Each row was made from one path, in order. Every step used is in the known rows, and no mark comes twice. Write each row's path.
In the rows, 128 means zero.
Known rows
b -> r: [133 123 123 115 133 109  75 128 108 135 114 189 133 136  93 147  69 114
 130 129 164 156 134 126 127 127  92 137 142 102 112 194 102 118 113 136
 127 131 111 146 120 126 127  88 111 128  85 149]
d -> z: [130  98 109  95 143  92  85 139 115 138 100 179 138 160  75 152  94 100
 159 147 147 145 122 120 111 131  93 129 138  97 117 143  75 129 126 138
 121 124 123 140 121 129 140  93 137 159 105 148]
r -> b -> n -> w: [118 120 128 110 164 102  69 113 137 162 135 193 129 145  81 131  60 101
 139 121 139 160 146 133 119 143  78 133 177  97 155 149  84 133 112 132
 106 122  97 159 122 115 107 110  88 116  96 132]
g -> z -> d: [137  87 119 111 171 100  99 153 104 141 109 193 136 141  68 145 113 104
 138 127 135 153 124 128  99 150  87 151 161  93 150 158  76 140 136 143
 136 132 126 151 110 132 108  89 142 149  95 149]
b -> n: [122 101 117 120 146  70  77 128 130 136 128 189 134 161  98 149  81 102
 128 121 137 157 148 122 128 143  89 138 152  97 137 130  81 117 121 137
 111 128 116 155 125 125 126  89 123 119 101 138]
u -> s -> w -> g: [131 134 122 126 152  95  96 115  97 138 119 194 137 145 107 121  84 106
 142 112 144 187  91 124 126 142 100 140 149  85 132 179  54 137  90 131
  95 145 121 144 140 163 136  79 125 136 110 148]
c -> b -> n -> w -> g -> z: [143 112 109 102 160  89  80 136 137 166 131 198 146 167  67  99  56 111
  89 134 121 146 170 133 140 136  84 132 197  90 158 211  67 178  81 116
 101 129 106 173 135 171 102 109 141 129  85 129]
n -> w -> g -> z -> c -> b: [146  82 110  91 130 128  94 156 118 153 113 198 161 157  58 107  48 105
  87 130 131 135 143 142 125 157  97 140 197  99 145 211  58 197  87 107
 106 131 104 167 132 177  90 117 152 135  92 131]
x -> z -> c -> b: [132  77 132  82 116  90 107 125 122 121 112 186 160 153  79 127  57  94
  79 125 145 152 138 124 121 161 107 146 149 119 126 168  64 140 110 132
 119 127 112 146 119 141  83  91 110 144  82 134]
u -> s -> w -> g -> z -> d: [146 114 115 115 179  93 108 142  90 140 113 205 136 140  74 114 102 104
 139 119 131 193  97 127 111 155  86 156 176  71 152 193  53 151  95 138
 104 152 124 150 131 168 125  82 143 151 100 153]
g -> z -> c -> b -> n: [134  61 107  93 121  68  92 164 132 135 132 197 153 169  39 131  38 104
  70 142 121 155 163 120 131 158  85 153 187 100 136 152  73 153 108 131
 109 129 108 171 123 144  93 100 148 120  78 133]
n -> w: [130 122 128 114 152 132  76 122 120 155 122 187 132 141 106 128  83 101
 145 121 146 138 130 139 126 137  96 126 169  95 143 153  81 133 119 131
 122 122 114 145 127 125 116 105 126 131 109 143]
g -> z -> c -> b -> r: [147  73 113  90 106 107  90 162 109 130 114 195 149 150  35 131  31 114
  77 148 146 157 142 126 129 145  87 154 174 101 113 215  94 156 100 132
 120 130 103 161 119 144  90 100 139 134  64 140]
b -> c: [120 135 119 109 126 100  77 124 116 135 103 192 134 154  89 146  83  80
 154 134 154 152 140 123 118 120  89 141 160 101 127 138  84 115 127 137
 126 132 117 158 122 121 121  90 129 132 122 147]
z -> c -> b -> r: [140  94 119  96  97 111  93 127 124 115 117 193 151 147  62 146  29 109
  75 133 158 149 140 126 147 147  96 148 154 111 110 206  89 147  94 130
 114 128 106 157 119 146  86 100 120 130  78 138]
g -> z -> c -> b: [138  62 112  94 119  96 101 162 120 129 113 192 152 157  49 134  59 106
  84 142 131 147 142 124 114 147  96 157 171 107 128 161  68 161 115 131
 116 127 110 162 121 149  87  99 149 134  83 144]
x -> z -> c -> b -> r: [140  95 129  77 106  98  96 123 115 122 111 192 157 147  68 124  31 104
  76 134 160 157 143 130 134 149  99 143 154 117 107 222  87 135  90 132
 119 133 103 151 117 137  82  98 101 142  66 137]
w -> s -> b: [130  98 127 119 150 102  83 125 126 162 119 180 126 147  80 156 103 109
 131 118 157 172 134 125 144 146  98 131 137 108 128 129  63 107  99 158
 117 124 120 148 129 120 131  84 105 159 121 175]
d -> z -> g: [143  91 107  92 149  95  87 170 110 132  99 188 134 164  99 159  46  95
 146 144 144 144 117 119 112 128 102 131 143  96 109 163  73 136 101 126
 115 125 117 146 121 138 147  93 132 154 102 141]
n -> w -> s -> b: [135 110 129 114 160 138  76 116 131 181 131 185 123 146  78 130  89 106
 137 120 152 163 138 134 155 152  97 113 165 100 143 142  72 117  96 155
 119 121 112 148 134 114 125 103 108 155 121 173]
x -> z: [125 106 138 101 151  89  87 128 110 144 112 181 142 149 105 126 103 102
 137 117 149 156 130 132  97 138 104 133 138 104 128 157  79 109 124 142
 122 131 120 133 122 119 118  79 104 147  95 146]
u -> s -> b -> c -> z -> d: [140 104 111  89 146  72  89 124 138 119 108 207 151 144  57 145  82  58
 171 150 147 195 109 104 153 153  85 143 174 106 156 131  67  74 117 152
 122 134 112 162 133 143 123  87 119 166 117 181]
b -> n -> w: [126 122 124 116 154 102  67 117 139 156 137 192 133 159  96 129  62 102
 131 123 136 145 152 134 145 146  90 124 180  91 149 141  91 124 116 134
 117 126 111 159 128 121 121 105 125 120 101 135]
n -> b -> r: [132 114 125 113 123 107  77 121  99 153 123 190 133 139  89 150  63 109
 109 131 161 140 144 133 148 135  83 145 144 111 113 218 104 120 106 130
 131 130 104 145 123 120 145 108 112 147 105 143]
g -> z -> c: [133  57 115  98 120 103  92 189 101 143 109 194 146 155  61 139  73 102
 125 130 133 149 126 131  97 152  92 155 172  98 127 143  74 142 125 132
 126 129 112 155 120 126 118  98 152 127  95 149]
c -> b -> n: [130 113 112 116 141  66  87 108 146 128 131 185 141 164  80 140  62 105
  89 133 139 155 166 110 146 139  87 141 152 109 136 150  75 136 110 138
 103 127 115 158 124 141  94  86 115 126  91 132]
u -> s: [128 111 124 124 153  86  83 117 116 103 113 196 139 140  91 146  99  91
 135 120 144 201  88 118 119 143  96 138 133 100 130 137  71 123 126 157
 111 127 112 145 141 120 125  86 126 132 103 154]
r -> b -> n -> w -> s: [122 123 128 115 171 114  68 114 134 156 129 194 132 149  54 131  69 109
 132 114 150 189 144 130 123 143  83 122 178  94 149 153  80 130  98 157
  93 121 102 170 129 100 117 109  87 125 101 159]
w -> s -> b -> c -> z -> d: [142 104 104  88 148  93  85 133 135 148  99 197 146 155  39 145  91  76
 170 149 157 170 142 110 150 149  87 132 176 105 148 137  59  70 105 163
 122 132 124 171 120 127 133  91 115 180 130 199]
w -> n -> b -> c -> z: [121 109 107  87 110  92  82 141 102 154  98 190 163 157  56 132  72  75
 172 146 130 138 157 114 140 126  92 147 170 113 127 151  71 101 116 111
 108 129 108 165 134 121 166 107 140 164 130 208]

Write each row's path
[136  77 111  89 126 103  86 158 139 154 135 205 152 167  41 112  27  99
  79 141 121 146 164 124 143 158  85 142 213  90 155 163  83 164  96 124
 107 124  97 175 130 145  89 121 152 120  78 135]
g -> z -> c -> b -> n -> w
[131 107 114 102 176  96  69 152 121 183 129 202 142 154  63 109  62 115
 135 126 130 156 146 145 101 134  76 134 194  87 156 197  77 169  87 110
 102 128  98 169 126 144 117 111 105 119  92 131]
r -> b -> n -> w -> g -> z
[115 132 124 106 136 101  79 122 117 144  98 194 137 145  74 149  77  82
 155 136 161 162 138 122  96 113  82 146 160 105 131 145  79 127 124 137
 122 130 105 155 114 113 103  95  92 129 117 144]
r -> b -> c
[133  92 115  96 118 101  85 116 148 135 137 197 152 167  72 127  21  95
  80 126 129 147 157 127 162 166  91 130 194 101 151 152  77 155 100 121
 104 121 102 170 133 144  83 119 129 116  91 129]
z -> c -> b -> n -> w
[130 116 105  85 148  89  88 127 124 128  89 198 153 143  44 141  79  71
 185 149 155 160 135 119 101 130  85 155 176 106 150 160  68  97 132 137
 113 132 114 166 107 129 107  93  97 153 108 164]
r -> b -> c -> z -> d
[124 106 125 109 153  99  66 121 151 185 144 194 126 157 101 133  65 101
 128 128 134 140 159 131 171 153  82 122 179  93 157 124  89 112 104 126
 130 120 106 151 128 127 120 108 108 128 110 138]
s -> b -> n -> w
[140 129 117 112 131 107  90 103 124 123 121 185 140 140  75 141  55 118
  93 141 163 153 145 122 143 125  91 142 141 110 109 217  92 135 103 138
 115 131 109 148 123 143  90  91 113 138  80 138]
c -> b -> r
[138  68  98  71 106  63  92 135 145 121 116 190 157 175  40 148  36  96
  91 154 129 150 154 106 147 157  89 134 162  98 128 147  71 154 102 126
 105 122 112 165 122 147 114 107 142 150  88 131]
d -> z -> c -> b -> n
[128  98 123 117 150  72  77 124 142 162 136 189 124 161  72 151  83 113
 119 118 145 181 156 116 162 154  87 126 150 101 136 119  69  98  93 162
 112 123 112 157 130 117 137  91 100 144 114 168]
w -> s -> b -> n
[134 130 124 116 157 126  77 122 115 164 114 189 141 149 114 124  86 104
 140 115 144 129 128 148 124 141  97 123 166  94 144 189  64 158  95 112
 111 125 114 151 135 158 125 103 124 138 113 135]
n -> w -> g
[135  78 118 104 110  99 105 128 131 118 117 188 152 154  76 148  55  98
  83 126 141 141 138 123 133 158 101 153 153 116 128 152  58 152 113 131
 114 127 115 155 121 147  86  98 131 135  93 135]
z -> c -> b
[132 111 125 112 134 102  78 124 123 165 127 189 125 140  94 151  67 115
 128 134 164 149 138 128 150 134  88 135 142 102 115 177 100 104  98 135
 139 132 107 140 119 135 124  85  95 147  96 147]
s -> b -> r
[120 123 123 109 119  96  79 119 106 157 107 195 134 153  87 150  76  76
 130 136 150 136 154 126 140 126  89 144 161 111 129 165  86 120 122 134
 129 125 102 158 132 114 143 110 127 144 132 142]
n -> b -> c
[145  88 109 103 158  88  95 135 123 122 107 187 152 145  78 143  98  95
 166 137 141 151 125 123 115 152  95 149 156 105 145 150  59  93 132 142
 118 129 132 150 117 148 122  84 130 157  99 171]
c -> z -> d
[129 127 116 111 150  97  81  96 154 147 137 188 137 162  81 121  53 103
  92 132 133 147 167 124 161 142  86 127 181 102 150 163  81 147 106 130
 106 121 107 164 132 137  88 113 125 124  91 127]
c -> b -> n -> w
[137 103 104  87 121  88  80 174 100 138 104 199 146 165  97 141  20  68
 147 152 147 137 153 122 139 120  94 151 180 111 122 191  71  88  96 123
 114 123 103 168 129 137 159 106 123 144 127 162]
n -> b -> c -> z -> g
[139  71 105  72 106  91 104 135 128 122 104 185 159 165  44 152  55  91
 106 151 139 142 133 114 130 150 100 139 149 107 117 153  62 160 108 130
 111 122 113 153 119 152 106 107 144 166  94 136]
d -> z -> c -> b
[129 106 104  88 112  82  81 140 110 152 105 195 149 156  68 132  67  74
 157 154 151 137 161 121 139 123  90 147 172 114 129 172  77  82 123 131
 119 128 106 163 130 128 158 105 132 154 128 175]
n -> b -> c -> z
[147  88 102  68  96 105  96 135 124 121 103 188 157 160  32 152  27 105
 100 163 154 150 135 119 145 142  91 139 152 103 100 211  89 152  98 123
 113 129 108 155 117 149 109 106 133 158  73 136]
d -> z -> c -> b -> r
[138  81 100  67 117  99  86 129 151 140 123 192 154 176  39 130  22  90
  97 157 130 143 156 122 158 160  87 121 193  92 144 156  77 158  97 124
 104 119 106 168 129 144 110 129 146 144  88 129]
d -> z -> c -> b -> n -> w
[122 121 128 102 123  96  79 127 131 167 113 194 126 156  92 148  81  79
 149 141 153 143 151 118 146 130  86 136 160 104 129 121  79 104 113 133
 140 130 114 152 125 129 119  91 113 144 126 146]
s -> b -> c
[127 138 128 104 142 138  67 116 133 182 115 194 126 154  62 134  74  77
 149 133 161 163 150 130 160 136  86 115 190  96 146 135  82 107  87 151
 123 125 104 162 135 110 128 109 113 154 134 171]
n -> w -> s -> b -> c
[134 105 138  99 173  95  96 114 114 135 107 190 144 143 104 134 112  96
 134 111 144 156 125 130 106 157 101 144 142 104 146 163  72 120 128 146
 136 133 125 138 110 126 104  82 107 159  96 146]
x -> z -> d
[134 132 117 114 158 109  83  97 146 139 132 188 137 160  54 123  58 108
  88 125 142 177 165 123 163 143  90 117 176  98 152 168  69 139  90 157
  88 123 109 172 139 123 102 111 122 135  99 156]
c -> b -> n -> w -> s
[124 115 107  85 130  87  77 142 117 137  95 195 150 150  50 131  70  80
 184 155 159 160 140 119  92 112  84 150 169 108 134 155  69  87 125 136
 110 129 101 166 120 127 123  89  96 137 108 175]
r -> b -> c -> z
[136 120 110  88 139 125  68 139 135 177 110 192 138 157  43 117  66  80
 178 152 156 164 152 123 160 132  89 113 200 102 147 145  73  71  92 153
 113 123 107 171 140 123 144 107 118 161 130 201]
n -> w -> s -> b -> c -> z
[130 116 104  92 125  84  78 147 112 133  98 193 148 160  68 130  71  79
 180 155 149 146 145 118 118 121  92 140 173 107 128 148  74  80 125 134
 114 130 115 161 130 133 139  86 130 139 117 179]
b -> c -> z
[131 123 121 119 161 112  70 118 132 152 134 190 131 160  67 124  72 106
 128 112 140 177 150 127 148 147  89 115 181  92 148 146  83 119 103 160
 100 125 110 164 135 105 138 109 123 129 107 164]
b -> n -> w -> s
[137 109  96  95 131  90  84 178 112 119  96 200 147 167  98 137  28  72
 162 153 151 146 137 115 117 116 100 146 179 103 121 164  71  85 101 131
 105 131 111 168 123 139 140  88 122 130 113 165]
b -> c -> z -> g
[140  99 116 102 129 113  87 119 146 130 131 192 151 164  38 125  33  99
  71 119 137 174 157 121 171 168  93 126 192 102 148 159  71 146  86 153
  89 121 104 178 141 128  96 120 132 125  96 154]
z -> c -> b -> n -> w -> s
